Each row comes from the steps of one path. Every step used is in the known rows, and no mark comes twice. Write the path behind each row, first mark first.
In the rows, 128 means zero.
Known rows
R -> W: 124,108,106,100,155,149,171,146,143,78,115,118,122,110,135,130,111,96,103
H -> Z -> W -> X: 73,168,145,67,177,103,109,215,120,85,162,126,125,98,136,114,100,121,155
H -> R -> W -> X: 81,135,128,79,180,129,173,162,126,60,148,130,162,111,142,107,52,96,83
A -> W -> Z -> H: 134,152,83,91,182,82,155,122,173,98,169,168,133,111,125,151,84,127,160
T -> R: 127,122,71,124,160,128,125,104,157,127,103,120,115,109,189,113,140,123,124
H -> Z -> W -> X -> T: 82,169,139,84,202,122,136,232,101,105,188,114,109,105,146,121,104,120,134
X -> T -> R -> W -> F: 116,92,69,138,235,155,226,153,156,87,95,118,78,90,199,127,107,83,25
F -> W: 108,124,92,79,172,131,121,148,133,110,128,120,99,129,117,147,130,105,142
A -> W -> X: 104,156,89,98,185,99,150,165,149,98,113,139,147,100,156,136,78,139,138
X -> T -> R -> W -> Z: 138,107,55,131,229,130,161,155,139,106,128,118,109,63,185,154,80,100,89
F -> W -> X: 89,154,95,87,205,110,102,183,119,83,115,110,121,106,135,157,96,114,146
Z -> H: 133,158,113,103,136,129,138,117,150,88,156,134,121,142,146,117,147,116,134
Z -> W: 104,134,111,64,164,129,153,142,150,99,161,113,110,111,113,98,125,103,148
W -> F: 117,110,116,114,176,125,189,139,169,87,88,147,87,132,133,128,117,88,71
T -> R -> W: 119,108,62,114,176,144,155,126,150,93,96,109,117,88,186,120,115,106,102
Z -> H -> R -> W: 107,134,129,71,147,147,191,109,140,66,197,149,144,148,128,90,101,94,94
Z -> H -> R -> W -> F: 94,119,135,79,186,140,240,118,163,45,168,167,117,146,123,96,85,70,39
Z -> H -> R: 116,153,134,78,130,128,158,93,149,100,207,159,139,167,130,85,121,110,111
W -> X -> T -> R: 114,159,74,144,216,122,128,167,123,116,114,103,121,84,225,125,104,128,103

Write each row's path
120,121,85,83,205,97,108,152,139,109,133,135,106,105,100,181,92,98,156  F -> W -> Z
121,149,89,79,202,89,105,137,141,79,173,146,108,111,107,175,107,102,167  F -> W -> Z -> H
135,120,81,91,185,84,151,139,173,120,132,163,126,99,125,159,70,124,147  A -> W -> Z
98,144,106,57,198,89,123,117,138,97,217,168,127,141,92,141,77,97,145  F -> W -> Z -> H -> R
96,143,68,124,202,124,137,162,137,65,88,103,142,63,206,128,83,116,108  T -> R -> W -> X
112,145,104,120,212,146,176,205,110,65,123,100,127,90,171,138,82,103,82  R -> W -> X -> T
140,138,57,133,225,128,161,136,137,79,167,127,113,77,190,149,98,107,102  X -> T -> R -> W -> Z -> H
96,134,136,65,146,124,127,180,131,114,180,132,102,127,113,109,133,111,153  H -> Z -> W
130,134,59,113,203,107,139,118,158,61,145,135,126,74,174,143,92,105,127  T -> R -> W -> Z -> H
145,155,107,102,168,95,125,125,155,80,163,149,122,114,129,145,105,108,144  W -> Z -> H
78,164,99,104,224,115,113,210,107,127,176,107,109,80,198,105,108,135,131  H -> Z -> W -> X -> T -> R
110,90,70,126,212,140,204,137,170,71,67,130,94,89,182,123,103,88,50  T -> R -> W -> F
110,99,119,75,184,116,173,132,148,86,167,157,145,106,104,132,45,79,96  H -> R -> W -> Z
130,102,61,120,205,111,137,133,157,91,108,127,122,60,166,150,76,102,116  T -> R -> W -> Z
123,147,127,82,165,95,140,101,153,99,211,174,145,138,112,119,79,103,128  W -> Z -> H -> R
